In the rows, zero is written as 128.
Known rows, with every way that one mark hangs from another:
(B (N (Y A)) U X): [131  61  49 120 160 136 161  87  89 174 110 100  32 164 153 189 176 152
 133 180 176 147  91 131 133 151 139 159 148 148 120  84 159 161  90 147
 202  93 126 163 105 121  85 112 150  98  59 142 172 181 126 147 122  83
 107 130 117 102 152 102  96 112 121]
(A X): [106 115 127 136 128 108 137 143 118 129 111 114 136 118 141 107 138 112
 118 140 116 148 124 142 108 147 132 102 119 129 155 118 110 162 116 154
 137 137 144 111 115 146 124 118 127 135 121 138 128 136 142 132 117 132
 122 133 146 147 124 128 127 157 166]
(P (Y N)): [131 152  94 136 134 136 146 109 131 120 124 149 124 109 144 135  94 118
 112 133 162 120 134 118  99 163 142 160 122 136 107 118 172 131 141 124
 120 130 140 108 118 101 123 125 156  79  91 127 138 110 126 140 164 117
 144 109 134 140 146 145 118 136 135]
(Q P (Y A (N B))): [118 106 118 139 157 122 172 108 129 142 103 112  72 122 135 122 152  87
 171 150 210  84 105  80 100 123 106 188 109 134 136 141 236 140 136  91
 183 119 110 122 167 111  53 135 127  61  76  97 167 130 126 120 146 104
 150 146 107 156 156  90 124  84 156]
(B (A N) U X): [145 117  68 123  72 100 172 101  83 169 101 124  74 198 138 160 176 120
 110 157 154 165 149 127 143 136 137 121 145 132 115 131 160 170  79 100
 143  95  84 149  69 146  69 110 138 154 134 153 156 191 118 147 142  83
 102 144  87 102 146  94 116 143  96]
(X (A (Y (N (B U)) (Q P)))): [180 134 118 117  76 174 140  98 133 158  71  95 120 152 162 113 167 112
 152 150 175  79 129 122 170  92 115 192 108 138 121  96 190 160  99  92
 132  90  91  94 154 115  80 127 156  97  74 101 153 143 128 114 161  78
 128 142 120 140 148 102 124 154  92]
(P Y): [145 157 121 134 142 138 130 129 117 114 138 132 132 110 125 115  97 128
 106 141 140 127 132 131 111 159 145 134 136 135  98 127 142 124 122 143
 122 126 143 109 109 108 122 133 157 102 114 149 127 116 130 133 140 132
 138 111 115 117 128 132 117 145 137]
(A N (Y (B U) (Q P))): [182 115  63 139 107 114 160 102  94 150  83 104 125 141 164 131 192 101
 140 136 181  89 119  98 143 123 128 179  96 129 116 128 217 150  99 126
 144 106  79 106 150 107  79 154  92  89  85  78 118 204 138 115 211  60
 100 150  73 131 123 126 130 177 108]
(N (A Y) (B X)): [149 122 136 136  53 182 143 139  79 119  93  67  61 157 109 105 126 135
 135 179 145 114 109 122 130 125 148 171 121 134 138 129 145 150  95 175
 122  96  67 155 141 156  76  98 167 153  94 141 133 115 144 105 115 130
 162 148 149  94 138  65 101 152 112]
(P Q (Y (X A))): [160 169 119 146 129 143 135  83 132 123 120 146 151 106 161 111  40 111
  94 148 139 154 136 147 139 149 151 157 144 119  79  31 150 128 101 131
 138 146 147 101  90  94 138 110 189  58 103 158 131 110 133 136 148 119
 164  95 129 140 141 157  95 156 146]
(X (A (B U) (Y N (P Q)))): [176 148  89 107  62 165 165  85 113 146 115 113 148 145 159 113 145 137
 132 124 135 151 131  67 104 123 162 173  75 140 107  76 191 145  88  97
 106 121  86  80 169 100  97 116 188  94  86 126 138 143 112 122 167  70
 142 156 134 162 138 121 114 165  67]
(Y A B (Q P)): [121  96 101 190 143 117 148  85 135 158  96 118  99 105 168 134 152  87
 144 129 169  95 123 135 137 141 104 224  92 120 103  93 184 153 114 117
 188 152 131 150 176 123  78 150  72  76  66  81 157 159 120 107 179  94
 110 137 107 162 134 137  97  86 179]
(N (B U (Y A P Q)) X): [123 130  84 150 109 126 161 136 118 175  94  88  65 171 120 131 172 125
 191 196 136  52  89 131 180  82 127 172 138 110 115  89 155 188 117 168
 130  77 139 133 129 146  66 123  86 115  33 101 199 113 145 114  89 117
 127 171 157 188 204  96 105 102 144]
(P Q): [145 146 109 131 131 126 122 112 138 135 146 139 145 139 130 130  88 126
 134 139 124 142 124 140 117 125 138 150 140 122 108  71 149 139 125 144
 133 143 135 121 108 130 131 126 166 100 131 140 118 121 130 136 137 143
 150 127 131 134 138 145 125 134 134]
(X (A Y)): [169 136 142 108  91 162 134 117 112 123 104 108 155 128 147 107 126 127
 129 131 126 136 142 119 132 128 119 139 109 133 117 132 118 126  94 106
 130 136 104 101 153 105 125 134 163 126 128 135 119 130 124 111 127 105
 141 128 114 127  96 121 129 180  86]
(Y A P): [118  97 108 156 123 127 157 103 110 145 129 124  94 124 149 140 129 123
 142 133 128 136 127  91 100 144 144 156 104 134 120 103 136 117 116 120
 153 139 129 130 162 134 106 127  92 104 101 109 166 129 126 123 136 110
 138 149 123 165 131 133 108  97 153]
(Y (X A)): [125 122 142 135 108 135 147 102 132 132  89 120 126 115 170 119 110 115
 105 136 125 148 141 133 168 128 118 127 125 118 127  79 123 123 107  99
 143 128 131 124 137 112 139 109 117 115 116 125 145 127 131 118 123  95
 131 119 135 144 133 144 114 135 129]
(A (B U X) N (Y P)): [170 109  69 101  70 137 185 106  51 127 120  93 102 158 119 116 193 138
  98 144 140 164 129  39  95 135 195 119  89 132 136 133 204 129  55 135
 108  98  41 104 155 116  76 108 127 139  99 122 122 202 131 120 188  62
 107 166 102 113 115  90 107 190  80]
(Q (Y B (N A))): [119 115  90 163 113 111 185 124 124 124 107 127  84 111 177 131 135  96
 177 114 164 111  90  85  99 166 104 213  83 136 136 159 196 145 158 112
 140 137 124 148 160 130  70 133 121  77  67  89 164 113 122 115 144  75
 157 137 149 164 185 101 123 110 122]
(Q P (Y B N (X A))): [126 113 119 164 144 103 189 102 138 141  63 129 106  97 196 118 138  71
 131 122 192 109 109  88 133 141  97 192 108 139 129 114 240 129 131  50
 186 126 124 119 156  95  55 119 103  36  76  90 171 149 141 127 163  37
 136 122 130 175 177 120 113  90 138]
(Q (Y (B A X) N)): [108 109  61 176  97  95 209 119 119 166 100 135  51 135 154 123 145  79
 136 120 170 132 119 101  84 155  96 192 111 125 120 156 206 148 120  83
 180 139 109 163 122 130  14 110 123  84  75 114 179 148 140 121 153  76
 131 123 150 138 183  88 124 102 127]
(A X Y): [135 106 113 134 105 133 144 150  98 122 102  99 139 119 133  93 143 112
 113 151 130 137 118 124  90 146 137  96  97 121 155 135 109 141  93 171
 140 136 117  92 134 126 123 126 148 136 119 141 103 142 147 109 131 127
 133 142 132 139  96 123 135 196 134]
(B (N X) U Y): [136 129  63  93 165  81 135 145 115 161 103 114 102 177 106 184 167 150
 161 176 141  70  99 125 164 132 128 138 156 126 124 111 153 193 117 149
 137  54 179 116  86 120 104 135 124 113  76 134 143 146 137 138  71 109
  96 145 140 149 195 128 117 127  96]
(B A N U Y): [141 113  46 102 119  76 156 107 111 198 116 127  67 210 115 186 167 143
 165 133 166  86 138 132 146 159 121 130 140 136 107 128 163 204 104 120
 158  57 159 117  84 115  80 139 135 115 101 150 145 165 129 152  88 122
  82 134 105 133 183 105 129 135  98]
(B U Y): [143 141  89 121 145 113 157 134 117 155 134 114 111 174 131 144 161 147
 167 128 146  95  97 140 158 137 121 115 147 131 116 134 147 168 137 147
 144  91 155 129  92 119 116 146 128 113 108 152 135 145 125 143  97 113
 112 149 104 143 157 129 144 128  99]
(B (Y A)): [115 106  98 140 147 113 165 103 108 144 132 112 101 138 130 144 124 128
 163 127 150 105 122 121 122 159 123 135 119 118 112 127 132 161 126 151
 170 137 148 134 144 109 125 150 115 109  95 132 139 131 118 127 110 144
 127 142 106 161 134 142 120 128 146]
(Q (Y N)): [127 114 101 133 136 111 176 127 133 128 128 144 101 121 142 118 128 101
 153 116 164 120 105  90 102 135 110 155 109 130 147 151 185 125 142 102
 144 127 129 119 132 111  95 129 136  78  92 100 149 125 131 117 140  98
 133 128 137 156 161 110 144 128 123]
(X (A (B Y) N)): [147 140 133  79 109 103 170  85  96 111 118 104 166 130 133 111 153 136
 150 104 108 126 165  78 138 155 152 124  98 129 115 138 165 178 104 101
  98 143  81  91 176  92 124 144 131 144 113 116 119 150 111 151 142 107
 108 131  92 143 129 103 105 175 107]
(N (B U X) Y): [133 114 108 137 125 170 151 128 102 161 114  75  50 161 126 123 181 152
 144 186 167 117  79 156 155  87 149 134 172 141 124 109 168 151 122 171
 147  96  80 170 105 145  61  98 163 128  77 155 179 138 151 154 115 112
 148 135 147  84 167  53 111 112 125]
(N (X (A (B U))) (Y (Q P))): [184 128 156 109 117 151 142 119 133 113  53  88 131 115 130 103 179 123
 123 186 136 126  92 147 203  84 127 160 123 139 103  74 132 165 110 124
 117 112  99 107 166  91 103 118 160 142  82 120 189 137 124 127 116  80
 112 143 133 157 166  53 100 123 119]
(Y N Q X): [103  87  78 169  90 128 160  83 152 145  85 152  89 109 180 134 103  84
 103 131 165 112 135 131 162 122 111 168 113 107 143  52 159 128 118 115
 129 114 140 127 133 113 139 107  85  87  60  67 161 136 134 108 184 108
 110 114 163 178 178 166 123 135 161]

Rows:
[121  82  72 109 143 125 150  89 106 149 116 108  72 123 131 148 174 147
 113 148 169 135  98 107 141 128 160 119 114 130 134  89 178 145 102 147
 142  92 115 124 151  92 124 112 145 114  72 124 142 168 130 137 142 100
  95 131 130 125 157  95 109 137 117] => (A (B (N (Y X)) U))
[151 106  90  97 121  94 149 121 124 152  72 118 110 157 123 151 132 132
 156 151 104  54 140 116 180 135 127 186 135 126 123  66 133 193  98 122
 109  69 162  76 131 112  92 120  87 101  52  81 178 130 151 137  83  89
  98 118 171 178 223 118  88 147 137] => (B (N (X A)) (Y P Q))
[110 106 105 165  98 127 164 115 123 165 113 103  68 143 128 101 124 115
 153 140 147  49 123 131 174  99 147 151 137 108 135  74 173 161 123 160
 125  80 126 116 137 131  79 107  68 100  55  91 172 121 172 128 124 134
 125 129 172 162 207 107 112 128 177] => (N (B (Y P Q X)))
[139 100 106 105 108 112 163 105 104  92  89 105 129 101 114 111 160 119
 128 169 121 127 121 108 154 107 156 134 101 111 122 108 147 155 115 159
  85 148  66 109 185  95 133 125 128 159  75  76 157 143 136 131 171 118
 108 131 129 152 154  67  98 180 147] => (A B (N X (Y Q)))
[183 148 131 101  67 165 148  96 105 113 125 107 164 123 128  86 120 134
 118 124 104 157 143  77 104 122 170 154  82 129 104  87 156 132  80 115
 108 142  76  76 186  99 110 115 179 116 116 130 123 135 127 118 154 101
 146 140 139 148 113 102 109 176  94] => (X (A B (Y (P Q))))
[109  89 109 151 155 104 181 130 108 131 120 115  99 101 153  96 140  90
 152 143 149 150  96 113  86 153 109 128  93 113 151 142 137 139 105 141
 190 155 142 119 137 132 101 140 122  93  94 124 150 138 127 103 113 114
 130 141 115 172 119 105 133 142 167] => (Q (Y (A X)))
[158 114  72 139 114 122 167 128 117 166 124 125  93 172 145 134 164 139
 164 120 137  79 103 138 169 123 135 146 134 133 122  88 150 172 121 145
 131  71 155 109  99 125  96 133  84  94  78 112 167 154 138 129 111  93
  99 145 130 167 188 119 138 125 121] => (B U (Y P Q))
[135 118 100 140  93 112 174  99  89 153  98 108 114 135 183 130 161 124
 119 120 106 144 155  78 116 155 152 190 120 147 117 108 190 151 104  89
 132 140  78 139 141 140  39  98  81  99  89  99 170 164 143 152 165  40
 135 126 143 128 163 119  78 122 130] => (Y (B (X (A N))) P)
[ 84  64  45 169 140  81 151  87 126 182  91 112  75 104 184 146 160  86
 147 133 140 105 129 133 107 171 111 208  79 113 132  77 163 196  90 154
 187 153 158 134 159 146  89 141  68  82  26  73 145 168 129 107 167 109
  91 127 148 173 155 156  87 143 190] => (Y (A X) (B N) Q)
[126  96  62 159 138 101 177  86  94 147 100 111  95 115 195 156 173 116
 145 145 175 125  97 111 150 134 144 132 121 129 118 107 191 142 136 142
 146 133  90 154 138 108 107 130 102  94  79  98 161 170 145 159 183  76
 124 131 108 140 157 119 119 146 140] => (A (N (Y (B U) X)))
[115 137  65 128 156  88 126 134 125 173  93 119  98 145 139 180 186 125
 153 165 142  96  98 115 138 125 119 178 137 125 118 113 176 170 125 130
 140  94 155 146 115 138  71 124 108 103  63 111 149 152 136 131 123  83
 109 143 150 146 177 142  99 108 102] => (Y (B (N X) U))
[114  86  60 136 112  71 166  93 115 178  97 137  62 170 120 169 116 121
 126 130 168  87 154 127 146 171 127 123 136 113 122 103 148 184  96 121
 165  80 157 110 109 103 106 122 109 109  98 127 144 145 153 142  99 140
  88 113 131 146 185 121 117 142 146] => (B A N (Y X))
[157 119  36 160  47 120 175 114 102 183  94 123 105 179 164 132 153 110
 132 156 161 152 122 112  76 136 151 138  94 134 128  79 161 173  91 131
 143 106 128  85  95 141  69 106 173 101 104 139 159 154 146 135 144  98
 136 164 142 178 158 119 144 163 118] => (B (A X (Y N (P Q))) U)
[117 110  94 139 126 106 128 108 112 141 100 110  86 131 157 166 140 127
 157 127 139  98 124 104 118 176 129 210 102 143 124 121 171 174 128 135
 133 110 132 145 155 138  93 133 112 109  78 101 135 134 130 130 135 100
 128 128 149 129 169 125  92 115 129] => (Y (B (N A)))
[ 94  95  58 176 143 108 207 103 113 163 115 124  50 110 176 136 144  81
 149 126 178 137  98  86  72 163  98 213  98 122 124 139 212 136 120 105
 208 163 117 178 150 123  39 124 107  55  43  96 172 150 123 106 165  71
 141 135 138 156 157 126 107  94 143] => (Q (Y A (B X) N))
[158 109  47 185  92 130 184 103  98 187 109 114  55 166 163 144 161 129
 137 157 152 147  92 141 112 129 157 183 143 154  89  62 183 162 117 144
 174 123 104 167 101 135  23  93 154  89  85 142 200 156 156 166 142  82
 151 134 154 127 196  76 103  92 136] => (N (Y (B A U X) (P Q)))
[110  67  93 176 104 119 163 108 115 151  99 113  93 112 174 110 139  95
 133 138 113 134 130 122 114 147 134 161  81 115 142  63 117 157  90 150
 155 143 141 102 149 149 107 120  73 104  67  89 179 145 133 109 139 107
 110 142 149 192 142 129 104 137 200] => (Y (A X) P Q)
[ 80  80  72 177 120 123 174  62 130 151  95 142  72 103 188 161 106  94
 114 143 178 141 131 100 120 151 116 161  95 110 131  72 162 124 117 111
 173 150 138 156 158 109 143 113 106  83  65  96 158 126 118 112 167 110
 134 141 138 183 140 182 108 107 157] => (Y A N X)
[149  78  78 157 143  92 168 109  98 149  71  89 116 117 191 125 208 100
 148 151 162 110  98 136 141 142 142 144 109 143 137  96 187 195 125 160
 154 129  99 109 129 125  86 137  96  99  82  88 163 195 149 166 179  70
 104 136 105 151 156  92 119 165 176] => (A (N (Y (B U) (Q P))) X)
[137 136 102 162 132 107 170 102 132 152 115 137 123 108 175 108  94  86
 147 124 142 149 103 126 129 130 112 184 124 111 110  66 187 131 120 109
 174 159 132 135 123 115  84 121 148  44  87 119 142 132 137 116 145  89
 156 119 138 156 166 132 113 132 135] => (P (Q (Y B (X A))))
[135 122  86 134 106 138 157 129 116 180 118  86  60 191 113 118 170 136
 155 158 152  73 104 167 184  95 125 157 169 119 122 101 175 188 103 161
 144  72 116 154  83 146  55 113 116 119  60 135 155 149 143 129 104 119
 112 137 145 113 189  92 115 123 129] => (N (B U X (Y Q)))
[169 117 124 120  88 155 161 125 122 124  63  94 116 117 144 103 176 135
 135 173 105 134  91 127 186  84 146 161 111 136 110  63 116 158 107 132
  95 113 100 106 165 111  98 109 139 138  60 100 215 122 134 127 115  72
 121 140 169 172 186  58  99 131 113] => (N (X (A (B U))) (Y P Q))
[126 132  78 195  98 124 159 107 123 125  82 121 105  91 200 114 108  89
 129 134 151 108 120 139 104 198 127 226  80 134 115  85 166 186 131 156
 122 140 146 117 133 135  97 122 124  77  35  92 160 107 123 119 171  93
 138 117 168 172 186 133  97 148 174] => (P (Y B (N (A X)) Q))
[ 92 109  35 181 126 121 183  79 114 191 106 116  55 141 201 175 176 108
 139 146 174 147 110 105 101 156 111 211 106 129 107 104 207 160 117 109
 198 141 123 196 131 143  51 111 108  79  40 115 172 163 106 119 179  58
 129 153 134 150 153 165  94  79 116] => (Y A (B U X) N)
[116 100 109 145 115 120 155  83 140 122  69 121 107 104 126 132 145  88
 114 166 166 118 124  95 137 116 117 200  77 111 119  82 173 158 101 108
 131 136 122 121 200  98 109 124 107 120  55  70 171 133 110  99 177 104
 105 153 133 202 154 122  84  96 162] => (Y (A B) (N X) (Q P))
[102 123  93 181  90  86 158 127 124 168  94 112 109 123 156 117 155  92
 136 125 131 135 138 145  96 159 116 144 100 129 120 138 137 178 122 128
 157 154 125 135 127 151  63 124 113 135 116 126 146 140 145 132 138 124
 123 131 144 153 144 108 120 124 158] => (Y (B (A X)))
[149 198  62 168 118 126 141 107 124 132  96 132 122 130 169 160  92 117
 148 190 157 123  84 124 116 157 139 236 122 138  75  59 195 178 150 161
 114 125 152 143  97 131  87 117 186  59  52 135 160  95 120 136 152  88
 180 146 160 175 200 152  87 114 117] => (P Q (Y (B U) (N A X)))
[130 128  67 125 138 122 142  91 123 135 110 124  87 111 115 137 136 114
 117 176 152 122 120 124 136 147 144 186  97 109  91  78 163 166  74 153
 134 113 150 111 139 101 116 138 138 102  31 114 148 141 102  98 149 111
  92 129 118 155 146 125  84 144 130] => (P (Y (A (B (N X) U)) Q))
[134 125  89 130  71 157 153  99 143 181  86 108  73 167 172 125 162 114
 142 153 150 102 132 143 179  93 112 208 138 127 126  66 188 178  99 100
 130  91 101 137 109 155  63  98 133 111  37 102 185 142 126 120 151  77
 121 130 163 130 190 116 105 125 112] => (Y (N (B U (X A))) Q)
[113 118 104 130 125 130 152  87 110 140 141 107 100 125 134 130 172 133
 135 135 146 164 112 103 116 133 140 137  84 116 111 122 156 138  99 130
 157 143 115 148 169 123 125 142 137 133  90 136 133 144  86 103 147 115
 110 161  94 146  99 124 108 112 108] => (Y (A (B U)))
[166 133  77 133  58 136 152 120 107 164 107 118  96 180 125 135 164 124
 135 149 165 136 123 135 128 119 116 120 110 129 110 148 131 140  92 120
 149  97 108 121 110 127  97 135 167 146 133 155 135 155 128 110 124 114
 113 157  97 123 114  96 156 162  73] => (B (A Y) U)
[124 106  93 165 132 113 192 148 100 150 123 123  73 123 145 103 157 106
 131 118 134 131  95  86  94 145 133 180 124 135 142 138 197 120 120 113
 170 125 109 147 128 142  19 102  91  71  82 108 171 150 155 120 138  58
 138 124 154 132 181  88 112  95 146] => (Q (Y (B X) P))
[ 86  66  63 186 102 127 176  54 146 165  84 145  62 104 197 147 105  78
 116 135 179 123 132 121 148 136 109 188  89  97 134  45 160 132 106 115
 171 138 147 144 159 110 142 121  81  77  39  66 178 137 120  97 188 106
 117 127 143 197 154 179 109 125 176] => (Y A N Q X)
[ 92  81  57 156  96 119 176  75 131 159 100 113  90 113 181 121 177  94
 133 136 152 155 116 112 109 148 123 171  54 107 140  77 162 187  90 137
 151 148 131 122 168 131 122 128 113 111  35  91 161 160  95  98 179  99
  95 156 136 202 140 138 107 147 151] => (Y (A (B U) X) N Q)
[120 121  91 101 117  90 158 115  85 126 116  96 146 127 140 118 202 128
 120 137 115 171 129  87 105 149 167  85  87 123 152 131 169 180  93 149
 106 129  88  92 134 134 124 128 124 153 108 130 109 184 113 139 167 102
  91 157  96 150 113 106 122 189 123] => (A (B U) N X)
[128 141 127 101 103 127 170  91 124 124 115 110 151 123 142 112 137 135
 143  97 118 119 151  97 130 148 135 147  97 128 115 123 160 178 119  93
 111 136 112 100 177  88 117 128 148 127  92 122 135 123 111 137 131 110
 117 131 138 162 151 117 113 141 103] => (X (A (B (Y N))))
[110 121  79 135 112  92 180 105 109 135 127 115 137 127 130 102 131 124
 134 116 118 128 128  82  64 164 177 129  89 126 138  68 178 200 118 159
 115 135 134  78 150 113 101 114 139  98  78 124 132 133 144 154 145 134
 126 149 172 200 177 124 108 150 172] => (A (B (Y N (P Q))) X)
[107 111  97 155  73 136 168  83 113 122  85 119  79 129 173 142 131 121
 108 138 171 153 107  90 148 147 148 160  79 123 142  85 173 149 121 124
 113  99 119 146 157 121 143 104 136 121  76 110 155 123 110 106 152  84
 128 158 146 173 167 125 111 117 105] => (Y (N (A (B U))) X)
[113 103 112 145  63 127 169 112 104 110  88 107 102 117 166 113 143 124
 120 128 115 150 128  64  83 178 172 164  58 146 155  97 154 175 120 133
  86 120 105  95 179 144 109  97 122 133  85  99 168 112 126 132 141  94
 138 160 177 192 175  97  98 124 151] => (Y (N (A B X)) P)
[121 135 107 110 124 100 156 112  98 140 131  94 114 154 119 129 145 133
 183 138 143  64 141 101 136 130 145 124 140 122 127 150 190 176 136 144
 106 113  89 119 137 124  94 138 107 129  99 108 128 137 144 160 142 148
 132 132 110 128 157 101 121 162 143] => (A (N (B Y)))
[ 94 124  72 170  65 123 161  90 139 191  86 120  51 162 160 149 150 104
 134 160 191 104 130 126 155  95 122 147 128 116 131  95 197 158 128 100
 140  88 116 151 117 142  81  94 127 112  75 119 179 126 141 133 147 115
 135 144 156 153 189 117 127 105 122] => (Y (N (B A U)) X)
